What can hang from each mark
M: G H T
H: J
G: M Y
Y: G M
T: M
J: C D
C: J

Every row comes from one small tree of marks. Brackets hold a mark, then the marks that hang from it, in alphabetical order. Every link used is in the known rows. Which tree was each row made from?
Known rows
(T M): [-1.13 -0.80 -0.64  0.64  0.23 -0.68  0.30  1.64 -0.48  0.10  1.02  0.37
 -1.07  0.67  1.27  0.55  2.50 -1.76 -0.99  0.19]
(Y (M G (H J))): [ 0.58  0.28 -1.08  2.85 -0.25  2.08  2.88  1.58 -1.22  1.88 -2.47  1.06
 -2.09 -3.36 -2.18  0.44  2.22  0.80  0.18 -0.78]
(G (M H T) Y): [ 3.78 -0.70  1.94 -0.27  0.42  1.09 -0.10 -2.55 -1.96  1.95 -0.56  0.62
 -1.32 -0.60  0.97  0.25  0.91  4.98  0.93 -0.86]
(M H): [ 2.20 -0.16  0.37  0.94 -0.34  1.09  1.01 -0.48 -0.63  1.04 -1.98 -0.03
 -1.11 -0.29 -1.54 -0.68  1.00  2.54  0.21 -0.54]
(G (M (H J) T) Y): [ 4.37 -0.92  1.57 -0.25  0.18  1.20  0.28 -2.92 -2.15  2.09 -1.02  1.14
 -1.00 -1.76  1.56  0.13 -0.29  5.10  0.63 -0.91]
(T (M (G Y) H)): [-0.27 -0.09 -0.47  1.74  0.09  1.80 -0.25  0.70 -1.91  3.70 -1.34  0.77
 -3.21 -1.97 -0.15  0.44  3.13  2.54 -0.45 -0.79]
(Y G (M (H J))): [-1.13  0.44 -1.49  2.07 -0.83  0.42  3.21  1.76 -1.11  0.97 -1.60  2.08
 -1.37 -1.19 -0.64  1.37  1.16  0.55 -0.61 -1.18]
(M (G Y) (H (J D)) T): [ 5.25  0.42  1.25 -0.98 -0.55  3.64 -0.20 -1.94 -1.87  4.11 -4.19  1.84
 -2.84 -3.74 -0.75  1.16 -0.95  7.89  0.33 -1.27]
(G (Y M)): [ 0.17  1.01 -1.81 -0.68 -0.51 -0.48  1.19  0.14 -0.76  0.45  0.79  1.11
 -0.53 -2.68  1.68 -0.04  1.17  1.43 -0.28 -0.75]
(G (M (H (J D)) T) Y): [ 5.11 -0.81  1.88 -1.01  0.02  1.76  0.31 -2.81 -1.50  2.80 -1.41  1.70
 -1.34 -0.55  0.68  0.27 -1.18  6.60  0.72 -1.16]
(H J): [ 0.99 -0.47 -0.47  0.26 -0.20  0.27  0.67 -0.17 -0.06  0.27 -0.82  0.75
  0.44 -1.62  0.76 -0.05 -1.68  0.34 -0.45 -0.06]
(T (M (H (J C D)))): [ 1.78 -0.88 -0.41  1.88 -0.61  1.37  0.54  0.20 -0.24  1.51 -1.97  1.57
 -1.46  1.18 -0.27  0.86  2.56  1.65 -1.57 -0.25]
(M (G Y) H T): [ 3.48  0.49  1.12 -0.22 -0.12  2.92 -0.61 -1.89 -2.51  3.34 -3.15  0.60
 -2.76 -3.71 -0.59  1.13  1.42  5.86  0.59 -0.93]
(Y G (M (H J) T)): [ 0.69  0.18 -0.66  0.75 -0.75  0.39  3.21  1.16 -1.73  0.46 -1.94  2.08
 -1.49 -1.43  0.41  2.41  1.70  0.85 -0.65 -1.02]
(T (M G H)): [-0.82 -0.60 -0.15  2.53  0.34  1.78  0.44  1.73 -1.51  2.92 -1.55  0.45
 -3.09 -0.63 -1.32  0.55  3.46  0.70 -0.41 -0.36]
(T (M (G Y))): [-2.05 -0.04 -0.94  1.02  0.47  0.87 -1.05  1.12 -1.40  2.73  0.29  0.82
 -2.41 -1.99  1.06  0.84  2.29  0.55 -0.60 -0.25]
(C (J D)): [ 2.11 -0.02  0.64  0.03 -0.31  1.29 -0.04  1.14  0.36  0.20 -0.29  0.81
 -1.14  1.91 -1.56 -0.30 -2.51  1.51  0.40 -0.08]
(M G (H (J C D))): [ 2.26  0.32  0.71  3.01 -0.40  4.61 -0.81 -1.31 -0.39  3.88 -5.09  1.54
 -1.87 -1.00 -3.60  0.78 -0.11  5.07 -0.11 -0.74]
(T (M (H J))): [ 1.39 -1.18 -0.72  1.56 -0.17  0.41  1.46  0.93 -1.02  1.07 -0.98  0.84
 -1.66 -0.64  0.67  0.02  2.51  0.19 -1.17 -0.26]

Which tree is each row?
[ 3.54 -0.30  1.24  2.50 -0.12  3.72 -0.89 -2.14 -1.79  1.95 -5.23  0.87
 -1.78 -2.54 -1.53  2.16  1.77  3.71 -0.23 -0.17] | (M G (H (J C)) T)
[ 1.31  0.61  0.82 -1.00  0.28  1.76 -1.69 -1.35 -1.88  2.09 -1.35  0.71
 -1.60 -3.34  1.04  1.73  0.17  3.43  0.39 -0.37] | (M (G Y) T)
[ 3.16 -1.44  2.38  0.80  0.69  1.01  0.72 -1.12 -1.40  0.60 -0.87  0.05
 -1.10  1.39 -0.89  0.49  1.21  2.02  1.09 -0.32] | (G (M H T))
[ 1.83  0.05 -0.09  0.77 -0.74  1.86 -0.98 -1.54  1.17  0.71 -2.20  1.92
  0.70  1.26 -0.47  1.06 -1.47  2.45 -1.18 -0.07] | (H (J C D))
[ 3.68 -1.70  2.08  1.10  0.52  1.29  1.07 -1.27 -1.47  0.72 -1.43  0.40
 -0.72  0.23 -0.27  0.44  0.24  2.51  0.79 -0.40] | (G (M (H J) T))
[ 1.46  0.33 -0.35 -0.12 -1.02  0.80  3.34  1.24 -1.13  0.91 -2.01  2.65
 -1.78 -0.29 -0.41  2.45  0.85  2.01 -0.69 -1.31] | (Y G (M (H (J D)) T))
[ 1.95 -0.61  1.53 -1.04  0.71  0.14 -0.86 -2.12 -1.53  1.12  0.93  0.62
 -0.40 -0.50  2.21  0.64 -0.01  3.12  0.87 -0.41] | (G (M T) Y)
[-0.06 -0.85  1.84  1.21  0.32  0.99  0.48 -0.68 -1.55  1.74 -1.36  1.53
 -0.91  1.28 -0.11  1.67 -0.82  1.94  0.21 -0.75] | (Y (G (M (H J) T)))
[-1.47 -0.62  1.13  2.33  0.38  1.12  0.40 -0.03 -1.07  2.33 -1.10  1.31
 -0.78  1.46 -0.79  0.90 -1.26  1.65  0.40 -0.88] | (Y (G (M (H J))))
[-0.09  0.32 -0.33  0.53  0.12  0.78  1.58  1.74 -1.31  0.15 -0.75  0.77
 -1.75 -2.37 -0.74  2.27  2.66 -1.09  0.19 -0.18] | (Y (M G T))
[ 4.27  0.17  0.84  0.08 -0.31  3.19 -0.17 -2.06 -2.58  3.52 -3.85  1.11
 -2.44 -4.94  0.14  1.00  0.32  6.05  0.35 -0.93] | (M (G Y) (H J) T)
[ 2.63  1.01 -1.38  0.44 -1.22  1.43  1.17 -1.31 -0.41  1.60 -1.81  2.25
 -0.92 -1.88  0.34  0.31  1.38  4.47 -0.82 -1.09] | (G (Y (M (H (J C D)))))
[ 4.40 -1.38  2.40  1.49  0.20  2.32  0.01 -2.28 -0.69  1.08 -2.54  1.27
 -0.65  1.83 -1.15  1.28  0.31  3.61  0.31 -0.37] | (G (M (H (J C D)) T))
[ 1.56  0.71 -1.16 -1.76 -0.55 -0.61  1.26 -0.42 -1.15 -0.20  0.44  1.12
 -0.71 -2.93  2.48  0.96  1.72  1.54 -0.41 -0.60] | (G (Y (M T)))
[ 3.00  0.65 -0.66 -1.09 -0.71  0.02  1.81 -0.77 -1.61  0.42 -0.57  1.09
 -1.40 -3.20  1.60  0.61  2.41  3.41 -0.17 -0.98] | (G (Y (M H T)))
[ 1.18 -0.24 -0.54  1.09 -0.25  2.48  0.24  0.52 -1.31  4.44 -2.06  1.74
 -3.17 -2.17 -0.28  0.56  1.25  3.93 -0.66 -0.99] | (T (M (G Y) (H (J D))))
[ 2.76  0.15 -1.04  0.79 -0.88  0.92  3.76  1.30 -0.12  0.61 -1.72  1.54
 -1.34 -1.11 -1.51  0.15  1.25  1.62 -0.24 -1.01] | (Y (M (H (J D))))
[ 2.38 -0.01 -0.47  1.55 -0.31  1.85  2.91  1.14 -1.88  1.01 -2.75  1.14
 -2.20 -3.72 -1.17  1.59  2.73  1.03  0.20 -0.66] | (Y (M G (H J) T))
[ 0.68 -0.68 -0.12  1.71 -0.12  2.44  0.67  1.33 -1.02  3.56 -2.17  1.27
 -3.04 -0.85 -1.59  0.76  1.47  2.13 -0.62 -0.59] | (T (M G (H (J D))))
